What can hang from each mark
J789: J335 J567 J900
J900: J419
J38: J335
J335: J31 J325 J789
J767: J31 J325 J789
J325: J335 J767
J567: J789

Every row comes from one small tree of marks. The marks that hang from a mark follow it in brackets, in the order of their numbers. Every link used is in the known rows. Which tree was each row made from?
Known rows
J325(J335(J31 J789)): [ 5.0  3.1 -3.5  2.1  8.7 -3.2  5.9 -0.9  2.7 -7.0 -2.0 22.7 -0.5  1.6
 -1.8  8.3  1.3 -2.0 -5.3  1.1 -8.6  5.1  0.6 -3.0 -2.6]
J567(J789(J335 J900)): [-14.4  -3.0   7.0   0.0  -1.8   1.3   7.8  -3.6  -6.7  -6.7  -0.6  25.7
   4.2   4.5   2.2  -7.4   4.1   3.8  -1.1  -2.5   3.8   0.3   2.5  -5.6
  -2.1]
J335(J31 J325(J767)): [ -9.3   1.6   5.7  -4.5   8.3  -2.1  16.0  -2.2  11.1   1.7  -3.6  -2.6
  -3.6 -12.6  -5.5   8.7   1.7   1.3  -2.1   0.5 -13.8  -0.1   5.6   7.2
   0.3]
J38(J335(J325 J789(J900(J419)))): [-16.8   1.0   6.7   4.2   4.4  -3.2  11.4  -9.7   7.3  -5.5  -3.0  14.2
   2.5  -6.4  -7.2  -0.5  12.3  -1.8  -4.3  -3.2  -2.4  -0.7  -0.4  -6.8
   0.0]
J38(J335(J325 J789)): [-7.5  2.8  4.7  3.8  6.0 -2.7  9.2 -5.8  8.8 -1.2 -1.1  4.7  2.5 -3.1
 -6.7  1.8 10.3 -2.7 -3.0 -2.7 -3.9 -1.1  0.7 -6.9  0.0]
J335(J31 J789): [ 8.9  1.4  0.0  6.1 10.8 -1.8  6.9 -9.9  7.5  4.7 -1.9  4.9 -0.3 -5.7
 -7.6  5.8 -1.9 -5.3 -2.1  0.3 -5.3  1.7  3.5 -3.0  0.2]
J789(J335(J325) J567 J900(J419)): [-58.5  -8.2   5.4  -2.7  -8.2  -3.1  20.1  -9.1  -9.2   3.9   0.1  26.3
  -1.0  -2.0   0.1  -9.8   4.8   6.8  -6.0   0.7  -6.3  -5.9  -1.0   0.1
  -5.6]
J789(J335(J325(J767))): [-20.5  -2.5   5.9  -6.4   2.2  -1.6   6.6   0.9   2.3   1.8   4.7   4.5
   0.4   1.8   2.5  -0.3  -0.9   6.7  -3.0  -1.5 -13.6  -1.9   1.2   0.6
  -2.3]
J767(J31 J325(J335)): [-2.3 -2.6  0.0  7.5  7.5 -2.2 19.7  2.7 -1.2  2.5 -6.4 25.7 -0.4 18.1
 -0.3  4.8 -5.4  5.4 -4.9  1.7  3.1  6.2  5.1  1.6  1.1]
J767(J31 J325(J335) J789): [-0.9 -3.6  0.8  8.9  3.0 -4.4 18.6 -2.6 -5.0  0.7 -9.4 32.7 -4.7 17.7
 -6.5  4.4 -6.9  4.6 -7.9 -2.2  0.0  4.1  3.2 -7.6  0.5]
J38(J335(J789)): [ 5.4  3.3  3.2  5.5  4.3 -1.9  2.2 -4.9  5.9 -5.7 -0.4  3.4  1.8  2.5
 -7.1  0.4  7.7 -1.5 -1.6 -2.8  1.7  0.5  0.0 -9.2  0.2]
J767(J325 J789(J567 J900(J419))): [-33.7  -9.3   1.6   5.3  -6.1  -3.2  15.3 -12.6  -6.6   3.0 -11.1  27.5
  -6.7   5.1  -2.6  -5.4  -2.3   3.5  -7.6  -1.8   1.6  -2.8  -3.2 -11.6
  -3.0]
J335(J789): [ 7.0  0.1  1.4  5.3  5.9 -0.1  2.5 -5.4  4.9  5.1 -1.7  7.3  1.6 -0.3
  1.9 -0.1 -0.5 -3.4 -0.6 -0.9 -2.7  2.1 -1.8 -8.0 -0.7]
J335(J31 J325(J767) J789): [ -2.5   1.6   6.8   0.9  14.3  -2.6  18.3  -7.7  15.8   6.9  -5.3   5.2
  -2.2 -12.4  -3.6   8.7   1.6  -2.0  -2.8  -0.4 -16.6   2.0   3.6  -0.8
  -0.4]
J38(J335): [ 0.8  3.1  2.6  1.8  0.2 -1.9  0.5 -1.1  2.4 -9.4  0.5 -2.4  0.6  2.8
 -8.7  0.4  8.1  0.7 -1.2 -2.1  3.7 -0.8  1.3 -3.5  0.6]
J900(J419): [-8.5  1.0  7.6 -0.4  0.8  0.2  6.7 -7.1 -3.4  1.5 -1.6  5.4 -0.5 -7.2
  1.1 -1.2  1.9  2.3  0.4 -1.1 -0.3  2.3  0.0  2.8  0.5]
J38(J335(J31 J325 J789(J900))): [-12.3   1.7   3.3   5.1   7.5  -4.4  11.7 -10.5  10.6  -6.4  -2.8  10.1
   1.3  -7.9 -14.5   4.0  10.8  -3.7  -5.4  -1.8  -3.8  -1.7   3.5  -4.8
   0.4]
J335(J789(J900)): [-2.1 -3.1  1.1  6.1  3.3 -0.9  2.2 -7.2  4.2 -1.5 -3.7 19.3  1.9 -2.1
  0.1 -2.6  1.8 -3.1 -2.6 -1.0 -0.3  1.7 -3.3 -9.5 -0.9]
J325(J335(J31) J767): [  9.6   4.1   3.0  -5.5   6.1  -2.4   5.8   8.7   4.1 -16.1  -4.2  15.2
  -5.0   3.2   1.3   9.5   1.2   7.1  -3.1   0.3 -11.3   7.1   0.7   2.0
  -2.5]
J335(J789(J567)): [-3.6 -1.0  0.4  6.0  1.4 -0.4  9.8 -5.2  0.5 11.0 -3.3  8.3 -0.4  2.4
  2.4 -3.1  0.0 -2.5 -0.4  0.7 -1.6  0.0 -2.4 -8.4 -3.1]
J567(J789(J335(J31 J325(J767)))): [-9.9  0.9 10.7 -3.1  4.8  1.0 16.4 -3.0 -0.4  1.1 -0.4 13.0  2.3  0.3
  1.2 -0.5  2.8  4.3  0.2 -2.2 -5.6  0.9  6.8 -0.6 -1.7]
J335(J789(J567 J900)): [-12.7  -4.1  -0.1   6.8  -1.2  -1.1   9.2  -6.8   0.0   4.2  -5.4  20.3
  -0.1   0.7   0.7  -5.7   2.3  -2.3  -2.4   0.7   1.0  -0.2  -3.8 -10.2
  -3.4]
J335(J31 J325 J789(J567 J900)): [-28.8  -3.1   0.2   5.2   6.2  -3.8  23.8 -13.0   7.7  10.0  -6.7  18.6
  -1.3 -12.5  -7.4   2.2   4.6  -5.7  -5.8   2.2  -9.7  -3.1   2.7  -2.3
  -2.9]

Write each row's tree
[-21.8  -1.4   1.9   3.6   4.1  -1.6  20.2  -6.5   5.4  17.2  -4.6  10.2
   0.5  -5.1   3.2  -1.0   3.7  -4.0  -2.4   0.8  -9.6  -2.2  -1.1  -5.7
  -3.3]  J335(J325 J789(J567))
[-17.2  -1.9  10.4   0.1   1.0   0.7  13.4  -9.0  -7.0  -6.0  -1.3  26.5
   3.0  -1.5  -2.0  -5.1   4.4   4.2  -1.4  -2.3   2.1   1.2   5.2  -1.8
  -1.3]  J567(J789(J335(J31) J900(J419)))
[-34.0  -5.2   3.1   1.5  -9.5  -1.2  14.0  -7.2  -9.3  -0.3  -6.5  20.8
  -3.0  -3.4  -0.7  -9.0   5.6   3.4  -2.3   1.4   5.0  -1.9  -2.7  -0.7
  -3.5]  J789(J567 J900(J419))
[-16.7  -3.7   3.3   6.5  -0.9  -1.1  12.4 -10.3  -1.8   5.2  -6.2  22.1
  -0.4  -2.8   1.3  -6.4   3.4  -1.2  -2.1   0.2   0.6   0.7  -3.9  -8.7
  -3.2]  J335(J789(J567 J900(J419)))
[-8.3  0.5 -4.7  3.2  3.8 -3.8 10.2 -1.8 -0.9 -7.6 -4.6 31.5 -1.6  2.7
 -2.4  4.3  3.6 -1.3 -6.7  2.2 -6.1  3.1 -0.8 -4.1 -4.5]  J325(J335(J31 J789(J567 J900)))
[-3.9  1.4 -3.1  2.2  2.2 -2.3  7.5  2.6 -2.1 -2.3 -3.1 25.3 -0.4  7.7
  5.0  2.1  3.0 -0.2 -3.9  1.2 -5.8  3.9 -3.4 -6.3 -5.0]  J325(J335(J789(J567)))
[-11.5  -2.6  -4.5   1.9   8.1  -2.5   9.2  -0.7   3.2  -2.7  -4.1  17.6
  -1.5   9.3   2.0   7.0  -3.4   2.0  -6.4   1.9  -3.6   3.0   2.0   0.2
  -1.4]  J767(J325(J335(J31)))
[-24.5  -6.8   0.1   3.4  -0.8  -4.7   8.9  -8.8  -4.6  -9.6  -9.7  40.2
  -4.6   6.5  -0.9   0.5  -0.9   3.5 -10.5  -3.0  -3.2   1.6  -4.1 -11.7
  -2.4]  J767(J325(J335) J789(J900(J419)))
[-51.1  -7.9  -0.6  -1.8  -5.4  -4.2  18.0  -7.4  -4.9   2.6   1.0  21.1
  -1.8  -0.8  -7.3  -4.8   2.4   4.0  -7.6   2.3  -7.8  -7.6   2.8   1.8
  -5.3]  J789(J335(J31 J325) J567 J900)
[-10.7   3.9   2.7   0.7   5.1  -3.6  10.7  -5.5   7.8  -5.4  -0.1  -2.9
  -0.3  -6.4 -14.1   6.1   9.7  -1.7  -3.8  -1.0  -3.8  -2.9   5.9   2.3
   1.0]  J38(J335(J31 J325))
[-23.5  -3.2   8.0  -1.4  -0.7   0.7  12.9  -4.4  -4.3  -3.6  -0.9  26.6
   4.8   1.1   2.7  -6.3   5.8   3.2  -1.6  -2.5  -0.2  -0.7   3.2  -4.4
  -2.2]  J567(J789(J335(J325) J900))
[-42.3  -5.9   5.8  -3.0   1.4  -3.8  12.8 -12.6  -1.3  -5.1   2.6  23.9
   0.6 -10.1  -7.3  -1.4   3.0   4.0  -7.5  -0.7  -9.7  -3.3   3.2   4.1
  -1.5]  J789(J335(J31 J325) J900(J419))
[-10.7  -0.5   8.8   3.6   5.7  -1.3  27.4  -1.9   7.4  15.9  -8.1  11.9
  -1.9  -1.4   2.9   0.0   2.1   2.1  -0.5   0.0 -10.4   2.0   0.8  -4.1
  -2.2]  J335(J325(J767(J31)) J789(J567))
[-22.2  -2.5   7.6  -0.8   1.8   0.2  14.9  -6.3  -2.7  -4.4  -1.1  25.0
   3.8  -1.6  -1.6  -3.5   5.1   2.3  -2.6  -1.8  -1.7  -1.1   5.8  -1.9
  -1.8]  J567(J789(J335(J31 J325) J900))
[-14.7  -2.4   2.0  -1.5  -1.0  -4.3   4.9  -8.6  -2.3   1.1   1.4   9.4
  -3.7  -2.2 -10.3   2.0  -2.5   0.9  -6.5  -3.7 -12.4  -4.8   2.0  -5.8
  -1.7]  J767(J789(J335(J31 J325)))
[-7.7  0.4 12.2 -1.4  3.1  1.6 18.3  0.0 -2.7  3.1 -1.2 16.9  3.3  5.0
  3.2 -3.2  2.4  6.1  1.1 -2.7 -2.6  2.2  6.2 -1.7 -1.1]  J567(J789(J335(J325(J767(J31)))))
[-35.4  -4.3   5.2   4.1   1.6  -2.1  23.0 -11.7   3.2  11.4  -7.1  24.2
   0.5 -10.2   2.1  -4.4   7.0  -2.6  -4.2   0.2  -7.3  -1.6  -2.8  -5.6
  -3.3]  J335(J325 J789(J567 J900(J419)))
[-45.8  -7.8   4.1  -0.9  -9.9  -2.1  12.5  -7.9 -12.6  -0.8   0.7  25.2
  -1.5   3.5  -0.9 -11.3   2.3   7.9  -4.8   0.6  -0.6  -4.3  -1.8  -1.6
  -5.3]  J789(J335 J567 J900(J419))
[-26.7  -9.8  -0.8   3.1   0.0  -4.8   5.9 -12.4  -2.0  -4.4  -3.5  25.9
  -4.1   7.8  -8.1  -0.5  -6.7   3.7 -10.7  -3.1  -4.7  -3.7   0.4 -11.4
  -1.7]  J767(J325 J789(J335(J31) J900))
[-20.3  -2.3   6.8  -4.3  -2.1  -2.2  14.7  -0.7   3.7   1.3  -6.8   9.1
  -4.4  -6.7   0.6  -0.1   3.9   3.7  -3.1  -1.9 -11.1  -1.9  -1.6  -3.3
  -2.2]  J335(J325(J767(J789(J567 J900))))
[-27.5  -2.7  11.6  -1.6  -0.1   0.8  16.4  -7.7  -5.8  -2.7  -1.7  29.4
   4.4  -2.6   3.1  -7.0   6.9   4.3  -1.4  -3.0  -0.5   0.3   3.1  -2.8
  -1.9]  J567(J789(J335(J325) J900(J419)))
[-6.7  0.6  9.0 -2.2  4.3 -1.0 17.8  3.1  6.6  4.9 -4.5  3.7 -1.6 -3.7
  0.7  3.3  1.9  4.4 -0.2 -0.7 -8.7  1.8  3.1  4.0  0.9]  J335(J325(J767(J31)))
[ -7.3  -3.1   4.3   6.0  -7.3  -3.6  17.0  -4.4 -13.2   8.7  -2.3  17.2
  -5.3  13.3 -12.7  -4.3  -5.6   5.9  -3.9  -2.3  -0.4  -2.4   4.3  -6.3
  -1.5]  J767(J31 J789(J335 J567))
[-13.0   3.1   2.8   4.8   6.2  -4.0  17.4  -8.9   8.5   2.6  -2.5   3.1
  -0.4  -4.6 -12.8   3.7   9.7  -3.2  -4.2  -0.6  -4.8  -2.6   4.3  -3.8
  -1.2]  J38(J335(J31 J325 J789(J567)))
[-20.1  -4.5  -5.0   3.6  -0.7  -4.8  15.2  -5.6  -4.7   1.8  -9.0  25.2
  -7.8  11.7  -4.0   3.7  -4.1   2.2  -9.0  -0.3  -5.5  -0.8  -0.4  -9.8
  -4.3]  J767(J325(J335(J31)) J789(J567))
[-40.6  -8.4  -0.9  -0.7 -10.3  -2.5   7.8  -3.0 -10.5  -1.6   1.7  21.6
  -1.0   8.5  -1.4 -10.4   1.1   6.2  -5.0   1.5  -0.4  -5.8  -1.7  -3.8
  -5.8]  J789(J335 J567 J900)
[ 13.2   3.2   5.0  -2.1   7.1  -1.4   4.6   8.1   5.4 -12.0  -5.3  22.4
  -2.5   6.9   8.8   5.2   1.8   6.0  -2.4  -1.4 -11.2   8.8  -4.5  -7.2
  -3.6]  J325(J335(J789) J767)
[ -5.9  -5.2   4.9   6.3  -5.5  -3.9   9.2  -6.7  -9.8  -4.4  -2.4  28.0
  -2.8   8.8 -14.8  -4.0  -4.3   5.0  -6.1  -4.1   0.8  -1.1   3.2  -7.5
   0.6]  J767(J31 J789(J335 J900))
[-33.8  -2.8   3.8  -5.0  -0.9  -2.9  19.6  -1.9  -1.4   9.5   1.9   3.3
  -4.1   2.0  -3.0  -0.5  -0.8   6.8  -3.6   1.9 -13.3  -5.0   4.3   3.8
  -5.1]  J789(J335(J31 J325(J767)) J567)
[ 15.3   3.6   6.7  -1.7   3.9  -1.6  11.0  12.6  -0.3 -12.7  -5.9  21.9
  -3.5  11.0   2.7   5.8   0.2  10.1  -1.4  -0.4  -5.6   9.6   1.0   1.3
  -1.2]  J325(J335 J767(J31))
[17.3  0.8 10.4  1.1 -0.4 -1.0  9.3  2.7  0.1 -3.2 -7.3  7.3 -6.5  5.3
 -5.2  1.3 -3.5  8.3  0.1 -3.8 -3.3  4.4  1.5 -4.8  1.1]  J325(J767(J31 J789))
[-14.3  -2.1   2.1   7.2   3.8  -2.4  16.9 -14.7   1.2   4.1  -6.5  19.2
  -2.4  -8.0  -7.9  -0.4   1.9  -3.0  -4.0   1.3  -1.9   0.3   1.6  -3.6
  -2.3]  J335(J31 J789(J567 J900(J419)))
[-14.6   2.3   3.8   4.3   3.0  -3.0  14.6  -5.6   6.2   2.9  -2.5   5.0
   0.9  -0.7  -6.1  -0.4  10.5  -2.0  -2.9  -1.5  -3.3  -2.4   0.4  -7.1
  -1.7]  J38(J335(J325 J789(J567)))
[-30.6  -6.5   6.1  -1.8  -3.6  -2.1   2.4  -8.3  -6.8  -9.2   3.3  24.3
   1.5  -0.4  -1.4  -6.9   1.5   6.5  -4.9  -1.8  -2.3  -1.4  -1.3  -0.9
  -1.9]  J789(J335 J900(J419))
[-10.1  -0.6  10.0   1.4  -1.3   2.3  12.3  -6.5  -5.7  -5.8  -6.3  25.8
   3.0  -3.5   2.7  -6.5   7.0   1.9   1.0  -2.3   7.3   3.2   1.9  -3.4
  -0.6]  J567(J789(J900(J419)))
[-15.7  -1.8   7.2  -4.4   0.2  -2.2  10.7  -0.9   5.9  -1.5  -6.0   9.7
  -3.5  -7.9   0.2   1.3   3.3   2.9  -3.1  -2.9 -11.6  -0.8  -1.5  -3.1
  -0.9]  J335(J325(J767(J789(J900))))
[ 9.9  0.1  9.8  1.6 -3.4 -1.1 14.3  2.9 -2.8  0.9 -8.6  7.6 -7.9  7.0
 -4.6 -0.9 -3.1  9.0  0.2 -2.5 -2.4  3.4  1.1 -5.0 -0.5]  J325(J767(J31 J789(J567)))
[ 15.0   4.1   3.8  -1.7  10.3  -2.4   7.3   4.7   7.3 -12.4  -5.6  20.6
  -3.8   3.0   2.3   9.5   0.9   4.6  -3.7  -0.3 -13.3   8.7  -0.8  -3.8
  -3.0]  J325(J335(J31 J789) J767)
[ -5.5   0.2  -0.2   2.2   3.7  -2.6   4.3  -1.3  -1.0 -10.6  -3.5  35.0
   0.9   2.1   3.9   1.9   4.9   0.1  -5.5  -0.4  -4.9   5.8  -4.3  -6.5
  -3.2]  J325(J335(J789(J900(J419))))
[-23.5  -2.0   1.7  -3.8   4.8  -2.9   8.6  -5.0   2.1   3.7   6.2   3.5
   0.7  -2.5  -5.9   3.3  -1.7   2.1  -4.8   0.2 -13.1  -4.2   5.5   4.4
  -1.4]  J789(J335(J31 J325))
[-14.0   0.8   5.4  -3.7   4.1  -3.3  19.1  -4.4   7.2   4.0  -6.0   0.8
  -6.6 -11.3  -8.2   7.0   1.3   1.6  -3.9  -0.4 -14.8  -1.9   4.5   2.5
  -1.2]  J335(J31 J325(J767(J789(J567))))
[  1.2  -1.4   3.6   7.9  -7.1  -2.8  17.9  -3.7 -10.9   8.4  -7.4  13.5
  -6.1   8.6 -12.7  -2.7  -3.6   2.8  -2.4  -1.8   3.5  -0.9   3.6  -5.6
  -0.3]  J767(J31 J789(J567))
[ -3.9  -1.2   3.1   6.6   8.5  -2.1   9.5 -15.1   5.3  -2.0  -4.4  18.9
  -0.3 -10.9  -8.7   2.6   1.3  -3.9  -4.1  -0.3  -3.2   2.2   2.0  -3.0
   0.2]  J335(J31 J789(J900(J419)))
